Known rows, with every way that one mark hangs from another:
j_478[j_972[j_437]]: [-19 -1 -16 4 -13 12 9 7 3 6 -5 15 -17 -38 8 -11 -33 -6]
j_342[j_955 j_972[j_20[j_478]]]: [19 -24 0 2 2 13 4 -25 -35 -14 -17 -14 4 -1 19 11 -20 -14]
j_478[j_437[j_20[j_342] j_955] j_972]: [4 -26 12 18 -17 8 7 24 -2 45 -15 -17 27 20 -22 -37 -3 2]
j_437[j_955]: [-11 -27 -16 2 -3 3 14 10 4 -3 4 -26 -11 -26 -29 -16 -4 -4]
j_342[j_437]: [-24 -24 -26 -7 -10 10 -6 -3 -23 -3 0 10 -13 -33 -11 8 2 1]
j_478[j_437[j_955] j_972[j_20]]: [-3 -13 -8 11 -8 10 18 16 -16 27 -14 -11 -11 -20 27 -39 -16 -4]
j_972[j_20 j_437]: [-28 -12 -16 3 -7 20 2 -4 5 12 -29 11 -23 -42 9 -4 -15 -4]
j_20[j_342[j_437[j_955]] j_478[j_972]]: [-1 0 11 -14 -11 -8 8 21 -16 4 3 -7 29 -3 14 -12 -15 5]
j_972[j_20[j_478] j_437]: [-36 -13 -4 -11 5 19 3 -16 1 -5 -35 12 -26 -29 18 -1 -15 -3]
j_972[j_20[j_342[j_955]]]: [0 -29 8 20 -11 2 -16 -12 -12 17 -28 -13 18 -17 6 2 -8 5]
j_437[j_20[j_342]]: [-27 -40 17 13 -14 14 -18 3 -5 24 -22 -19 20 5 -46 -8 3 -1]
j_478[j_437]: [-31 -49 -24 11 -5 7 -2 -13 -16 4 -13 6 -19 -33 -22 -8 7 -1]
j_972[j_20[j_342]]: [-30 -30 16 18 -11 10 -19 0 -10 20 -25 -15 16 -27 4 -7 -6 1]
j_437[j_20[j_342[j_478]] j_955]: [-15 -23 11 -2 -9 7 2 23 22 16 -9 -31 31 24 -48 2 6 5]
j_478[j_972[j_20]]: [-25 -7 6 9 -11 20 -4 6 -25 14 -9 -12 -18 -27 34 -20 -33 -9]
j_20[j_478[j_437[j_955] j_972]]: [-10 -21 -7 -5 1 -2 20 4 -12 1 -2 -8 -13 -5 9 -29 -13 -5]
j_437[j_20 j_955]: [-10 -26 -6 2 -4 16 15 12 2 16 -9 -33 -10 5 -50 -25 1 -7]
j_437[j_20]: [-30 -35 -2 2 -6 23 -5 -4 -12 12 -15 -18 -15 0 -41 -12 0 -6]
j_478[j_437 j_972[j_20[j_342]]]: [-21 -26 16 26 -17 7 -13 7 -21 37 -26 3 18 -22 32 -22 -13 2]
j_478[j_972]: [-23 -15 -5 8 -11 9 1 6 -17 2 6 -9 -13 -30 4 -15 -28 -9]

Rows:
[-12 -8 13 -15 -1 14 20 13 -11 7 -6 -31 -11 25 -10 -31 -21 -12] => j_437[j_20[j_478[j_972]] j_955]
[28 -10 -12 -2 -1 13 13 -23 -14 -10 -28 11 -2 -11 23 14 -26 -13] => j_342[j_955 j_972[j_20[j_478] j_437]]
[29 -44 -13 17 -12 -7 -3 -8 -7 2 -5 8 46 6 -16 35 3 -2] => j_20[j_342[j_478[j_437] j_955 j_972]]
[-17 -30 -31 -3 1 -1 18 8 10 -5 3 -7 -7 -10 -22 1 12 1] => j_342[j_478[j_437[j_955]]]
[-5 -3 -19 1 -4 13 21 9 17 14 -22 -4 -16 -35 1 -17 -11 -3] => j_972[j_20 j_437[j_955]]
[1 -17 13 23 -18 3 3 21 -7 39 -23 -13 22 -14 23 -36 -11 4] => j_478[j_437[j_955] j_972[j_20[j_342]]]
[-1 -15 -29 -14 -9 11 5 8 -21 -18 16 11 15 -9 -9 37 -6 -11] => j_342[j_437 j_478 j_972]
[29 -23 -14 -21 -3 16 4 -18 -44 -7 -11 1 9 32 -18 18 -4 -8] => j_342[j_437[j_20[j_478]] j_955 j_972]
[-19 7 -7 5 -12 21 5 8 -3 19 -22 13 -19 -38 37 -17 -38 -6] => j_478[j_972[j_20 j_437]]
[20 -19 3 -9 -8 -5 11 12 -22 -4 -1 -10 45 4 -13 9 0 -3] => j_20[j_342[j_437[j_955] j_972] j_478]
[-3 -13 -19 -4 -7 17 23 14 20 20 -20 -7 -16 -3 -45 -20 -4 -3] => j_972[j_437[j_20 j_955]]
[-19 -27 4 -14 6 15 14 -1 -3 0 -14 -34 -13 18 -39 -20 1 -5] => j_437[j_20[j_478] j_955]
[-5 -30 -5 7 -10 -8 -13 -8 9 -6 -3 -6 26 -4 -19 31 -4 8] => j_20[j_342[j_478 j_955]]
[0 -19 -19 9 -9 -1 20 16 -8 15 3 -8 -10 -21 -1 -34 -10 -4] => j_478[j_437[j_955] j_972]
[-16 -5 -8 -13 5 12 22 0 14 -2 -29 -3 -21 -21 12 -13 -12 -2] => j_972[j_20[j_478] j_437[j_955]]
[-16 -29 0 9 -6 3 2 14 10 19 -23 -10 26 -4 2 -1 12 7] => j_972[j_20[j_342[j_478[j_437[j_955]]]]]
[-13 -7 -35 -23 -5 3 17 18 1 -12 14 -2 0 -10 -15 15 6 4] => j_342[j_437[j_955] j_478]
[-20 -32 -7 -5 7 7 14 -8 -16 4 -28 -11 -20 -10 9 -24 7 -1] => j_972[j_20[j_478[j_437[j_955]]]]
[32 -15 -7 6 -19 -2 9 23 -16 12 7 -10 49 -10 -24 4 1 -5] => j_20[j_342[j_437[j_955] j_972]]
[-14 -10 13 -1 -3 2 10 6 20 11 -37 -7 14 -15 11 -10 -9 5] => j_972[j_20[j_342 j_478] j_437[j_955]]
[-33 -23 -5 -16 2 24 4 -13 6 1 -31 7 -23 2 -27 -2 -6 -3] => j_972[j_437[j_20[j_478]]]
